Each row was made from one path, in order. Every step used is in the known rows, and no mark comes twice. Write each row's path.
In the rows, 128 means zero.
Known rows
dugi, devig, volimen, zaduk, fesozir: [134 125 104 105 147 115 141 119 100 113 101 173  93 135 131 107 129  60
 142 158 153  43  91  90 106 128 150 131  84  63 115  79 101 164  93 161
 155  93 127  86 114]
ligoz, devig, volimen, zaduk, fesozir: [152 111  93 136 180 151 166 118 133 142 103 184 103 158 136 142 152 127
 154 155 148 109 125  97 106 142 151 117 118  87 127  54 122 162 135 145
 104  96 113 100 125]
devig, fesozir, zaduk, volimen: [145  77 112 152 142 149 184 118 111  98 112 134  99 125  95 113 156  95
 133 117  68 134 120 107 118 176 150 114 139  82  80 158 144 155  88 126
 146 142 121 124 122]
nebe, ligoz, devig, renep: [114  73 157 116 168 143 108 121 149 152 172 171 119 153 153 180 158 161
 171 104 132 127 153 122  91  89  81 133  91 224 152 102 205 172 163  92
  86 162 133 186 133]
zaduk, fesozir, devig: [116 136 100 153 132 139  91 156 138 112 109  98 160  98 127 156 108 128
 122 161 141 166 149 145 133 111 143 130 140  76 132 144  58 110  88 127
 113 116 131  69 125]
devig, vobe: [121 168 149 142 131 143  87 129 124 182 155 159 112  92 118 126 141 162
 145 130  90  97 156 117  87 136 124 163 109 151 175 135 118 100 168 147
 112 139 118 149  92]
volimen, devig, vobe, tumuguk: [143 151 118 146  93  89 118  96 126 126 140 125 169  79 123 137 150 192
 145 152 131 130 119 109  69 137 113 156  91 126 159 154 138  81 186  78
 137 137 130 140 137]
nebe, ligoz: [ 74 134 142 122 116 142  87 127 119 156 167 152 102 122 173 142 145 181
 142 125 128 106 129  91  95 107 101 108 143 141 142 166 180 184 110 142
  95 149 129 193 100]
dibu, dugi: [152 162 117 121 129 144 119 121 132 148 156 117 117 129 160 117  88 117
 104 133 113 189 134 149 160 126 119 133 147 130 139 112 153 140 176 129
 107 137 112 100 143]
zaduk, fesozir, devig, dugi: [ 99 114 119  98  99 127  61 126 149 102 122 119 132  80 108 164 108  77
 106 156 126 169 101 129 166  89 127 119 135 114 129 125  85  89  88 153
  62  93 151  70 137]
volimen, zaduk, fesozir, devig: [112 139  95 155 138 119 124 165 115 114  95 103 158 116 139 147  91 106
 134 166 162 151 127 143 114 130 167 101 147  71 118 108  74 147 106 126
 124  95 118  82 141]
devig, ligoz: [ 92 147 165 128 105 177 114 126 144 157 134 129 119 156 120 113 155 153
 111 105 127 132 192 146 166 156 113 140 150 118 126 139 138 127 117 171
 160 121 144 187 112]
fesozir, devig: [ 91 115 135 170 114 130  94 154 134 116 138  68 146  87 129 161  95 145
 117 121 117 169 119 139 152 123 100 116 141 122 148 152  90 103 108 169
 115 122 126 105 155]
renep, devig: [ 73 105 149 118 136 134 125 174 124 170 137 114  96 138 151 137  95 109
 148 131 118 144 148 131 147 126 115 129  77 146 143 168 118 138 147 146
 145 154 143 179  90]
dibu, dugi, devig: [155 149 129 100 134  98 115 123 127 121 139 107 126 116 151  87  77  55
 108 119 107 119  94 142 128 108  88 152  98 120 129 113 147 148 112 134
 154 134 126  92 136]
dibi, ligoz, devig: [130 149 123 160 169 144 163 165 174 153 145 139 158 139 138 143 124 177
 158  99  64  74 120 120 139 146  98 118 140 177 164 100 129 105 125 109
  66 170 146 127 130]
renep, devig, dugi: [ 70  82 164  68  93 121  91 147 137 142 149 139  70 117 137 154  99  59
 124 131 104 155  99 111 171 103  99 121  80 176 135 145 134 105 133 170
 101 135 159 169 106]
zaduk, volimen, devig, dugi, dibu: [203 144 116 124 115  75  97 137 164 114 130 139 170  99 112 136 155 141
  90 121 187  85 119 138 134  83 166 111 175 151  80 148 126  70  83  96
  44 122 164 112  96]
zaduk, fesozir, devig, vobe, tumuguk: [128 107 122 136 110 117 115  95 149  93 120 132 182  64 114 151 139 141
 140 198 126 168 125 115  81 155 131 181  86  71 163 140  93  84 155 114
 124 108 119 109 147]
volimen, devig: [122 186  94 160 113  98 100 160 118 160 125  97 144 121 139 135 124 185
 123 107 156 110 136 142 110  91 127 102 142 134 122 165 118 106 139  94
 127 152 142 112 111]
fesozir, zaduk, volimen, devig: [164 156  86 183 130  69 153 151  95 141  84  93 152 113  94 132 153 144
 143  90 133 117 136 152  86 110 166  97 146  71  80 176 117 119 142  76
 124 164 152  93  97]
dugi, devig, vobe: [132 137 155 123 140  96  79 128 115 162 140 156 130  86 110  91 123 108
 144 111  92  34 122 112  63 118 104 187  77 138 172 132 123 103 131 158
 163 144 118 138  79]
nebe, ligoz, dibi: [ 85 152 134  81 119 130 142  68 119 145 156 139  75 123 168 139 130 151
 129 133 114 134 110 121  76 156 125 105 180 131 142 166 169 187 113 199
 105 141  94 149 126]
dibu, dugi, devig, ligoz: [142 142 168 100 113 118 109 113 151 132 117 118 132 149 123  75 123  63
  96  95 125 126 158 163 160 139  96 165 115 102 112 114 170 139 106 171
 204 115 138 142 128]
ligoz, devig, vobe: [148 121 147 171 184 146 102 125 163 182 145 167 155 110 114 144 148 198
 163  97  89 115 148 125  63 130  99 172 105 159 183  93 140 110 171 141
  97 141 106 164  96]
dugi, zaduk, fesozir, devig, ligoz: [125 107 158 148 129 156 104 113 147  90  94  99 174 154 102 100 135 133
 107 130 161 184 143 150 182 127 134 153 148  74 107 132  76 134  80 131
 179  77 128 188 136]
dibu, dugi, zaduk, volimen, devig, ligoz: [186 150 164 153 133  82 128 112 151 106  85  95 180 141 104  58 151 160
  83  78 157 187 163 170 152 130 151 133 158 101  83 141 138 133 118  96
 192 117 144 182 122]
volimen, zaduk, fesozir: [118 167  94 109 155 157 147 138  98 145 106 161 116 147 155 115 116 109
 135 169 162  92 157 131 101 125 184 105 149  75 115  92  90 169 129  99
 113 119 115 119  98]
nebe, ligoz, devig, volimen: [110  71 147 140 144 143 115  90 162 140 163 175  91 129 145 172 184 205
 156 106 104 130  91  62 111 123  69 132 103 160 158 111 205 167 120 196
  87 122 127 177 133]
dugi, zaduk, volimen: [151 114 164 150 160 140 150 127 112  94 136 126 133  96 107  64 126 154
 103  94 102 108 115 128 132 117 124 127 131 110 118 154  67 148  93 100
 122 139 124 201 103]
fesozir, zaduk, volimen: [151 123 121 155 145 141 187 135  97 121 105 118 118 115  94 118 147 104
 140  98  95 119 138 147 110 152 154 117 145  63  89 164 110 142 139 119
 102 160 136 107  94]
nebe, ligoz, devig: [112 110 132 146 162 141 113 120 165 160 152 152 140 141 162 159 149 208
 158  91 120 121 130 104  71  96  78 119 140 151 151 122 192 185 124 130
  75 147 117 204 108]
dibu, dugi, zaduk, volimen, devig: [202 158 123 169 147  64 134 127 127 104 106  89 175 100 125  76 113 160
  95 101 143 173 110 153 124  94 149 115 140 116 100 152 112 132 129  49
 135 142 135 139 119]
fesozir, zaduk, volimen, devig, ligoz, nebe: [141 178 150 118  97 118 195 170 129 107  84  85 170 180 121 114 162 171
 109  96 167 136 220 143 132 153 150 115 143  68  67 192 151 111 155  71
 167 134 146 130  75]
volimen, zaduk: [101 150 115 145 131 147 156 147  85 148 144 132 102 138 160 124  94 121
 135 136 132  86 120 127 121 143 135  90 147 122 136 100 122 174 145 140
 121 119 111 152 127]
devig, renep, vozok: [104 107  92 112 132 178 130 156  95 142 170 161  94 105 134 128 139 144
 140 138 119  82 157 125 153  84 123 134 147 212 171  96 113 120 195 114
 119 148 118 126 193]

Which path is each row?
[108 154 110 108  76  91  66 130 125 142 138 123 114  95 117 153 127 125
 101 111 131 124  95 120 142  70 108  97 151 173 126 144 137  81 129 118
  84 128 164 109 121] | volimen, devig, dugi
[ 86 209 157  82  90 158 180 200 143 117 164 114 145 148 183 120  93 175
 117 151 108  52 156  76 178 172 114 114 131 162 155 164 122  83 145  80
  72 170 142 100  98] | dibi, ligoz, nebe
[129 173 189  45  86 136 153 153 158 101 128  98 161 173 168  77  94 101
  82 121 155 135 197 131 170 151  87 157 103  97 111 133 172 131 134 124
 188 120 127 127 108] | dibu, dugi, devig, ligoz, nebe
[ 98  91 138 166 106 123 138 130  97 102 141 105  92 112 131 157 113 123
 142 142 139 138  63  96 160 172 121 102 122 119 146 102 118 138 124 215
 142  72 124 102 183] | fesozir, devig, volimen, zaduk
[ 79 180 180  83  82 197 154 164 150 122 145 110 139 177 164 119 130 186
  88 118 156 129 226 118 175 165 101 140 138 110 119 162 141 115 149 129
 137 123 130 171  84] | devig, ligoz, nebe
[126 119 158 108 124 148 156  56 139  78  95  91 139 162 101 110 121 116
  94 135 149 205 107 179 161 177 141 142 181  78 114 134  67 146  76 190
 182  92 102 134 158] | dugi, zaduk, fesozir, devig, ligoz, dibi
[128 137 103 120 140 156 157 118 108 126 112 177  84 144 141 123 142  99
 136 174 153  96 119  93 124 147 176 113 122  77 117  88 110 158 127 156
 121  97 124  92 123] | devig, volimen, zaduk, fesozir
[111  98  65 135 147 144 139 170  89 107 119 144 130 112 136 141 114 101
 150 177 164 108 147 133 143  89 176 113 144 165 154  59  80 138 167 104
 138 108 105  72 218] | volimen, zaduk, fesozir, devig, renep, vozok
[150 176 109 174 138  75 119 168 123 143 104 102 163  72 110 117 147 167
 114  97 140 115 170 146  85  99 154  97 154 103 108 186 105  96 118  92
 125 162 160  99  91] | zaduk, volimen, devig
[131  65  87 170 142 153 208 117 141 122 131 145 120 213 113 147 135 125
 183 113  52 104  55  87 155 190 111  99 125 163 124 103 175 134  97 104
 125 143 107 129 165] | dibi, ligoz, devig, fesozir, zaduk
[175 147 109 111 152 163 132  93 126 112 125 147 134 168 152  75  95 111
 106 162 140 176  91 138 163  98 149 143 132  94 117  97  90 171 123  56
 114 119  99 152 119] | dibu, dugi, zaduk, fesozir
[115  93  73 132 146 150 114 167 116 101 133 146 136  87 122 147 125 126
 143 166 143 118 162 138 153  71 153 142 143 171 162  90  69 105 161 101
 125 126 117  67 201] | zaduk, fesozir, devig, renep, vozok
[124 121 145 119 102 139 140  84 135 128 167 147 138  76 126 140 143 163
 140 165 105 136 119 100  85 167  99 175  82 113 172 137 146 102 184 118
 111 130 120 164 138] | devig, vobe, tumuguk
[121 105 141 108 140 141  95 146 133 104 122 119 140 118 114 173 119  86
 130 161 144 168 161 153 149 106 144 149  96 166 137 130  86 101 131  89
 117 139 148  62 150] | zaduk, fesozir, devig, renep
[126 107 134 164 149 130 196 137 138 136 138 158 103 155 140 148 134 145
 168 118  97  61  77  77 148 191 117  97 118 172 163  55 159 140 134 171
  99 115 137 124 166] | dibi, ligoz, devig, volimen, zaduk
[185 155 114 192 153  66 114 132 104 167  83 134 154  88  74 124 171 166
 161 109 122  95 141 142  41 127 180 143 118 105 116 170 119  89 178  79
 137 160 136  99  78] | fesozir, zaduk, volimen, devig, vobe
[145 155 164  63 111 112 155  60 143 110 114 104 109 155 124  87 107  46
  90 102 121 153 130 190 140 185 111 154 159 103 121 119 152 148 108 218
 208 116 107  93 155] | dibu, dugi, devig, ligoz, dibi
[167 129 128  95 103 151 109 115 154 123 177 164 126 136 136 140 133 125
  89 133 157  93  77 112 172 102 133 125 160 174 110 118 129  91 101 135
  37 108 136 144 112] | devig, dugi, dibu
[116 100 161  73 132 111 111 138  98 121 152 137  97 125 124 126 107  53
 134 113 114  53 118 137 119  96  85 161  59 203 140 121 137 127 129 107
 145 158 154 128 137] | dugi, devig, renep
[110  73  85 155 110 174 173  97  95 120 139 124  77 190 117 140 132 102
 151 137  75 141  75  98 151 165 123 110 131 120 102 136 169 156 105 129
 157 129  94 137 152] | devig, fesozir, zaduk
[147  90 147  82 113 121 109 144 163 137 155 160 112 150 138 152 119 103
 113 149 174 115  79 122 181 110 132 131 111 176 112 126 144  94 114 144
  64 115 155 171  91] | renep, devig, dugi, dibu
[148  36 111 162 173 136 180 104 146 103 115 157 119 142 113 133 183 141
 166  90  79 146 125  91  73 153 121 105 134 100  85 137 207 194  81 128
 128 143 113 172 126] | nebe, ligoz, devig, fesozir, zaduk, volimen
[149 113 139 108 115  89 156 114  92 110 135 133  77 140 153  97  94  47
 129 134 125  84  45  97 141 149 112 125  89 116 134  71 170 172 137 190
 179  89 125  90 161] | dibu, dugi, devig, volimen, zaduk
[103 157 157  86 108 168 166  68 136 135 124 120  88 159 115 120 140 121
  99 113 117 157 161 171 143 198 128 132 193 115 133 143 126 138 117 229
 166 128 107 134 134] | devig, ligoz, dibi
[101 134  82 150 108 113 100 135 132 124 143 117 121 131 135 142 136 171
 124 132 131 133 120  95 130 125 124  97 137 162 115 154 150 111  79 118
 168 126 111 139 145] | volimen, devig, fesozir
[111 182 132 156  98 112 102 140 139 161 108 102 152 155 110 129 166 180
 111  96 164 133 187 153 145 122 122 119 153 123 111 159 141 109 121 134
 175 131 159 170 113] | volimen, devig, ligoz
[125 102  58 167 101 113 152 114  86 123 116 108 109 191 111 143 137 132
 154 123 114 143  72 100 134 134 131  92 136 122  90 153 172 134 106  92
 175 132 109 117 150] | volimen, devig, fesozir, zaduk
[161 111 117 149 141 124 106 114 138  79 107  83 173 130 137 105  71 114
 108 163 140 229  80 156 176  99 137 141 136  89 125 110  67 145 109  94
 132  99 101 116 158] | dibu, dugi, zaduk, fesozir, devig
[143 101 105  91 140 117 126 148 104 110 157 147 112 108 144  95 103  68
 129 132 113  78 121 138 153  73 108 149 110 206 170  65 143 135 180 109
 172 142 107  93 204] | dibu, dugi, devig, renep, vozok
[124 150 127 117 123 106  99 147 101 146 140 119 122 135 125 166 134 142
 133 114 152 116 158 149 126  91 126 124  99 220 131 146 144 104 170  59
 124 170 158 107 137] | volimen, devig, renep
[102 113 107 107 104 115  97 134 125  94 104 128 125  96 122 158  92  53
 117 166 147 151  90 128 149  90 143  96 138 110 112  91  88 118 103 152
  87  77 143  84 145] | volimen, zaduk, fesozir, devig, dugi
[101 131 141 141 116 153  92 140 165 116  83 104 171 134 104 134 155 124
 107 136 155 180 203 158 157 143 143 148 150  65 110 145  89 107  87 161
 162  98 142 114 126] | zaduk, fesozir, devig, ligoz
[102 116 180 127 146 118  92 158 132 193 135 156  98 113 127 131 122 134
 165 139 112 126 157 113  93 148 133 171  53 168 170 152 131 102 192 154
 150 150 125 175  74] | renep, devig, vobe
[155 154 123 131 121  94 205  77 120 129  72  98 123 154  77 115 172 112
 117  87 148 160 159 194 104 186 178 113 203  66  76 172 134 125 125 168
 186 136 132  88 121] | fesozir, zaduk, volimen, devig, ligoz, dibi
[219 162 152 170 162  55  94 111 133 140 109 130 179  81 104  73 136 168
 121 112 125 152 126 138  79 109 158 157 119 134 138 136 121 103 169  59
 150 141 118 147  97] | dibu, dugi, zaduk, volimen, devig, vobe
[120 111 129 113 148 125 125 147 107 103 114 128 131 137 129 172 101  66
 143 170 164 148 154 159 130 114 162 132  99 160 127 100  87 136 149  86
 119 119 143  79 161] | volimen, zaduk, fesozir, devig, renep
[120  94 135 110 138 158 112 114 164 143 154 153 119 114 123 162 123 127
 120  89  95 137  90 128 143  90  68 120 135 176 144  86 143 107 124 147
  48 120 136 153 127] | ligoz, devig, dugi
